Each row comes from the steps of one path. Every step used is in the known rows, and no mark comes twice. Write the path behind each row, first mark first.
Known rows:
tugeb, ripo: [8 -5 -8 16 15 -2 -11 6 -4 -14 15 27 -4 -2 -36 40 28 -12 24 22 11 43 -17 -24 0 16 5 17 36 30 -5 -17]
ripo, tegi: [-6 13 -14 26 28 19 -2 9 -3 -17 15 4 1 20 -24 29 -4 -11 7 53 18 3 -12 19 -40 7 -20 -19 25 22 -30 19]
bepug, rati, tugeb, bibag: [-13 -20 -49 20 45 -30 6 -15 0 4 -7 28 -2 61 7 -38 15 -2 -17 -6 28 -3 35 12 5 -20 56 9 18 -10 -8 -19]
bibag, tugeb, ripo, tegi: [-11 3 14 13 39 30 0 -2 -3 12 2 21 -6 -7 -29 28 8 -31 14 68 11 45 -21 -8 -27 12 -7 19 11 37 -20 -8]
tugeb, bibag, fuli: [-5 -40 -33 29 32 1 -21 -32 -22 -8 29 30 -21 38 -2 -3 -1 -16 50 -15 59 -6 57 24 -4 -16 17 9 12 17 -30 -15]
tugeb, zalasod, fuli: [-11 8 -42 -3 21 -1 -14 20 17 -5 1 -3 20 7 -41 39 0 15 30 -15 5 11 0 -7 -9 -5 0 -26 32 -6 -21 14]
bepug, rati, tugeb, ripo: [0 0 -16 7 39 -22 -1 1 9 5 -14 26 10 24 -20 -3 36 12 -14 15 -3 47 -7 -8 15 -4 38 28 16 15 15 -27]
zalasod, bepug: [17 -25 -14 28 -19 -23 -2 -3 -5 10 24 -6 5 0 -18 4 -2 10 -4 1 10 6 25 -21 -24 24 -9 9 28 24 -4 12]
bepug, rati, tugeb, zalasod, roza, fuli: [14 13 -44 -32 24 -11 -5 17 -9 -28 -46 5 31 23 -14 -10 9 -2 -7 -7 -26 38 20 2 20 5 41 -2 6 28 5 34]
roza, zalasod, tugeb, ripo, tegi: [33 17 -3 -1 8 6 -12 31 -11 -16 18 39 10 13 -9 42 6 -41 25 55 -14 21 -41 -2 -30 45 16 -22 35 28 -43 -3]
bibag, fuli, zalasod, tugeb, ripo, tegi: [16 12 16 7 17 18 -29 11 -21 -34 20 27 -2 17 -22 47 -10 -36 49 25 13 10 -12 32 -23 29 10 -32 24 33 -30 12]
roza, fuli, zalasod, bepug, rati: [18 -3 -36 -22 -6 -12 -10 44 11 -45 -13 -15 -2 13 0 6 -45 -5 -33 -14 -17 25 49 -5 1 23 34 28 34 32 12 16]
zalasod, tugeb, bibag, fuli: [10 -38 -17 27 15 -12 -19 -38 -30 8 34 41 -29 39 0 -3 -1 -23 60 -27 41 -20 53 34 -12 0 18 -9 12 18 -45 -3]
rati, bepug: [24 1 -12 48 -16 -18 19 6 4 -1 22 -10 -2 5 -7 -20 -3 10 -23 13 18 27 9 -11 -19 -7 -3 -10 39 15 -1 11]
tugeb, rati, bepug: [25 9 -18 37 -20 -9 17 8 3 -2 16 0 15 -19 -8 -14 -6 19 -37 18 39 54 -1 -14 -10 -21 12 0 13 18 3 42]
bibag, tugeb, ripo: [-3 -11 6 13 24 7 -2 -15 -4 25 -6 32 -18 -24 -25 24 14 -16 19 32 2 58 -1 -30 -1 10 0 47 21 44 -1 -32]
bepug, rati, tugeb, zalasod, roza: [6 21 -43 -7 11 -27 -9 -11 -28 -7 -38 7 38 3 -24 -9 14 27 -19 -1 -3 24 0 -2 21 2 27 -24 5 1 14 36]
tegi, ripo, tugeb, rati: [-3 25 -19 -5 8 -3 18 -31 -26 14 -24 33 31 -35 -20 38 -3 25 -23 32 23 19 -11 -3 -9 -10 -50 13 -24 33 5 -12]
roza, zalasod: [28 11 -35 5 1 -7 -12 24 -10 -20 -4 22 -1 2 15 41 -19 -2 11 16 -24 23 15 -15 -12 21 28 -2 40 32 -15 -21]
fuli, zalasod, bepug, rati, tugeb, ripo: [13 -2 -10 0 9 -33 -8 22 5 -12 -14 8 19 16 -11 -5 7 6 -25 -4 -8 37 8 -21 18 16 64 15 25 13 31 -12]
tegi, ripo: [11 -2 -30 15 8 4 -9 -1 -17 10 -4 29 -3 7 -32 34 8 18 6 32 -2 12 -13 -14 -17 -10 -50 0 15 34 -8 -37]
ripo, tugeb, bibag: [-17 -6 -28 17 21 -25 24 -37 -24 -3 8 29 -2 19 -1 -4 -1 -23 8 -10 45 -27 37 9 -13 13 3 2 21 2 -22 -27]
tegi, ripo, tugeb: [-4 16 -7 5 9 -14 24 -37 -25 17 -26 24 14 -7 -22 36 1 17 -7 18 -2 -15 3 4 -19 3 -72 2 -1 31 0 -52]
fuli, zalasod, bepug, rati, tugeb, bibag: [2 -22 -42 11 13 -41 -3 10 0 -4 -8 14 7 57 14 -40 -15 -9 -30 -24 26 -11 52 3 5 -1 82 1 24 -9 6 -10]
bibag, tugeb, zalasod, fuli: [-21 1 -29 -4 26 4 -5 -1 17 32 -20 3 2 -14 -29 33 -12 10 28 -5 -3 25 16 -11 -7 -10 -1 -2 17 4 -16 7]
roza, zalasod, bepug: [42 -13 -26 7 -28 -23 -8 25 -5 0 11 8 15 -1 15 13 -22 -4 -3 5 -17 14 30 -35 -20 36 27 5 33 30 -8 -5]
zalasod, tugeb: [21 3 -8 25 -7 -26 -4 -19 -17 11 21 22 -15 -2 -18 26 1 0 21 -2 -12 -4 4 12 -27 29 -14 -24 29 26 -34 10]
bepug, zalasod: [2 13 -13 32 13 -12 -11 -19 11 -37 -9 -3 -40 27 -34 34 9 39 9 -14 13 16 -5 12 -16 2 3 10 43 41 -3 -33]
ripo, tugeb, zalasod: [1 33 -19 -4 4 -31 25 -29 -18 -16 -19 20 24 -21 -24 36 -12 26 -9 -32 13 2 13 2 -3 12 -6 0 5 2 -8 11]
bibag, fuli: [-2 -18 -13 27 26 2 -20 -30 -19 -5 18 13 -15 12 -12 31 -8 12 41 -4 23 12 46 24 -7 -11 -9 6 9 36 -14 -2]

Write each row's path:
[9 31 -25 -13 -2 -23 22 -24 -25 -3 -34 33 31 -20 -33 42 -13 33 -11 -14 10 1 -3 -11 -2 -1 -44 1 -11 8 -2 -19] | tegi, ripo, tugeb, zalasod
[20 -20 -4 17 -18 -13 -28 -2 -17 -21 13 -10 -1 5 0 19 -38 4 18 -27 15 -3 62 4 -11 16 23 -2 23 34 6 13] | bibag, fuli, zalasod, bepug
[-19 20 -35 -17 10 -8 13 0 2 17 -25 12 35 -4 -39 39 0 22 16 -10 1 -12 -7 -3 -8 -7 -53 -23 3 -7 -9 -24] | tegi, ripo, tugeb, zalasod, fuli
[36 15 9 50 -26 -38 8 -15 6 -8 12 -3 -34 26 -19 -10 2 33 -3 -24 3 10 -12 13 -26 13 2 -20 44 25 -20 -11] | rati, bepug, zalasod, tugeb
[4 -16 -28 15 17 -43 8 -9 9 24 -14 -4 19 29 0 -35 7 34 -39 -4 -6 13 36 1 -2 -1 29 13 6 5 17 3] | zalasod, bepug, rati, tugeb
[-9 -11 -33 10 15 -18 20 -32 -30 11 -5 44 3 24 -9 5 4 -17 7 4 38 -32 21 -4 -12 -4 -36 2 6 5 -19 -59] | tegi, ripo, tugeb, bibag
[21 16 -2 52 -11 -22 11 -7 20 -30 2 -18 -33 24 -22 -13 5 43 -17 -16 24 27 -2 1 -15 -11 10 2 45 27 7 -30] | rati, bepug, zalasod
[45 29 -5 26 -41 -22 6 19 -12 -15 12 9 12 -26 -1 2 -31 6 -28 -3 13 35 -4 1 -11 3 35 -30 25 24 -3 54] | fuli, zalasod, tugeb, rati, bepug
[24 8 2 15 -6 -14 -29 -15 -33 -20 10 18 -22 5 -2 45 -34 -5 46 -26 -8 -12 39 37 -13 19 15 -32 28 38 -22 14] | bibag, fuli, zalasod, tugeb
[9 28 -33 -15 -12 -14 5 -32 -55 -1 -37 22 44 -30 -35 22 5 16 0 10 8 -1 -14 -16 10 16 -53 -28 -6 16 6 0] | tegi, ripo, tugeb, zalasod, roza
[13 24 -5 26 -16 -24 46 -15 -6 4 2 -1 28 -32 0 -18 -10 21 -48 10 38 32 8 -4 -10 -10 -4 6 -2 15 10 27] | ripo, tugeb, rati, bepug
[-7 -11 -35 12 35 -14 -24 -9 -17 -35 -16 18 -11 56 18 0 -31 1 12 -29 32 -8 68 40 18 -25 77 -3 18 8 5 -17] | bepug, rati, tugeb, bibag, fuli, zalasod
[16 -6 -47 -13 -9 -32 3 8 3 -14 -2 1 17 -12 -25 -1 -25 36 -41 -22 15 28 23 -26 6 11 15 29 15 -5 4 33] | tugeb, zalasod, bepug, rati
[14 8 9 12 18 9 -8 7 -10 -6 27 30 3 12 -36 36 19 -31 27 51 4 14 -45 7 -35 33 -10 -23 26 24 -39 13] | zalasod, tugeb, ripo, tegi
[28 16 -16 3 -12 9 -2 20 3 -48 -23 -12 -4 13 -20 -18 13 3 -11 15 13 59 -2 -5 2 0 24 3 25 63 7 23] | tugeb, rati, bepug, zalasod, roza, fuli
[38 10 -9 35 -34 -27 17 0 -4 13 24 11 11 -21 -7 -17 -4 13 -29 6 24 40 -8 -5 -21 -3 11 -13 13 19 -14 53] | zalasod, tugeb, rati, bepug
[17 -38 -20 19 -15 -15 -29 0 -22 -23 25 5 -5 27 5 -2 -37 -18 27 -34 42 -15 72 1 -9 11 48 -2 24 19 -7 9] | tugeb, bibag, fuli, zalasod, bepug
[8 7 -36 -21 -8 -43 28 -14 -3 -7 -13 -2 29 -23 -17 -3 -28 38 -49 -32 17 10 32 -12 7 22 -3 31 0 -12 11 17] | ripo, tugeb, zalasod, bepug, rati
[23 -4 -11 16 -29 -21 -14 18 -9 -20 10 -11 6 0 -9 23 -32 1 -9 -13 0 -2 33 -16 -16 30 20 -10 42 25 7 18] | fuli, zalasod, bepug
[0 6 -2 14 33 22 -8 19 0 -19 21 18 6 15 -37 34 20 -26 19 60 21 29 -40 -2 -28 17 -7 -2 27 25 -23 -1] | tugeb, ripo, tegi
[-8 5 -32 18 42 -28 8 -18 8 9 -25 7 7 30 -6 -9 11 32 -29 5 -9 15 21 19 0 -16 28 6 12 11 10 -12] | bepug, rati, tugeb
[0 -11 -19 25 28 -14 -26 -11 -23 -27 -4 25 -7 54 14 5 -21 -14 35 -33 30 -18 66 38 2 -19 74 -17 20 16 -3 -11] | rati, tugeb, bibag, fuli, zalasod
[3 5 -46 -4 15 8 -15 36 15 -3 2 4 8 13 3 44 -9 -14 35 22 -31 11 11 -6 -16 13 9 -28 52 17 -21 -29] | roza, zalasod, fuli
[-16 26 -12 22 4 -13 26 -10 35 -8 -9 -28 4 5 -25 -2 5 37 -9 -4 32 17 -6 12 -13 -15 -8 -18 22 12 10 -19] | ripo, tugeb, rati, bepug, zalasod, fuli
[30 26 -11 -15 -9 -6 -15 30 -13 -33 -11 26 1 -13 -5 51 -30 -16 4 -7 -14 31 8 17 -13 18 42 -7 16 51 -20 50] | roza, fuli, zalasod, tugeb, rati
[-2 -57 -35 22 32 -28 -9 -31 -6 19 10 15 1 57 13 -55 0 3 8 -32 49 -5 79 18 4 -24 52 19 -6 2 -5 -11] | zalasod, bepug, rati, tugeb, bibag, fuli
[44 4 -11 -4 -9 -20 -18 18 -15 -4 14 48 -3 -3 -6 44 13 -27 36 11 -28 33 -24 -24 -4 46 30 -5 45 33 -26 -23] | roza, zalasod, tugeb, ripo
[5 -19 -39 5 1 -22 2 1 4 0 9 -9 0 2 -15 -10 -13 24 -37 2 7 19 30 -13 -5 18 -3 31 25 11 7 11] | zalasod, bepug, rati
[-12 -29 -25 13 26 -3 4 -54 -39 9 2 44 -6 29 -2 -1 -6 -9 38 -11 54 -29 52 24 -4 -21 -32 5 -13 19 -16 -57] | tegi, ripo, tugeb, bibag, fuli
[9 23 -24 12 -10 2 -31 7 -44 -43 -10 -3 5 -7 -18 41 -11 -15 17 24 -6 4 5 1 3 33 7 -45 47 41 11 25] | fuli, zalasod, roza
[9 36 -4 24 -22 -17 20 -35 -20 -24 -20 -18 12 -17 -23 -20 13 29 -22 11 38 27 -17 4 6 9 -9 -21 14 36 25 11] | ripo, tugeb, rati, bepug, zalasod, roza
[16 25 9 9 7 8 -17 31 -16 -33 17 24 2 10 -28 53 -3 -37 23 39 -2 9 -39 14 -28 39 12 -35 40 28 -31 11] | fuli, zalasod, tugeb, ripo, tegi
[1 -12 -26 20 17 3 -32 -5 -30 -44 13 23 -21 36 5 31 -35 -21 45 -25 42 -12 59 27 2 -8 48 -10 31 22 -14 -5] | tugeb, bibag, fuli, zalasod
[14 15 -29 7 4 -26 -11 -13 -32 -1 -29 9 41 4 -25 1 27 16 9 -2 -2 16 -2 -7 9 5 28 -40 7 13 7 38] | rati, tugeb, zalasod, roza
[29 -11 -17 12 -15 -51 1 2 2 19 -8 3 39 12 -16 -14 4 33 -20 -35 1 9 23 -23 -11 4 45 -3 2 -1 2 35] | rati, tugeb, zalasod, bepug
[23 -5 -34 0 8 -42 5 11 8 15 -26 3 23 27 22 -27 -11 24 -37 2 -28 20 36 -11 -1 9 55 12 16 10 13 -13] | roza, zalasod, bepug, rati, tugeb
[-18 7 -10 26 9 6 6 -4 42 18 -16 -27 -20 1 -24 -11 -3 30 -1 7 22 49 0 -2 -15 -30 7 4 23 24 5 -19] | bibag, tugeb, rati, bepug, zalasod, fuli
[-3 11 5 23 45 6 -3 8 5 0 0 20 23 34 -28 9 35 -18 7 56 8 25 -33 9 -25 3 24 -17 15 21 -13 -5] | rati, tugeb, ripo, tegi
[11 0 -37 -2 -12 -22 -11 23 -3 -31 -5 -13 2 0 -7 14 -43 16 -38 -11 1 13 35 -7 2 23 24 15 36 14 18 10] | fuli, zalasod, bepug, rati
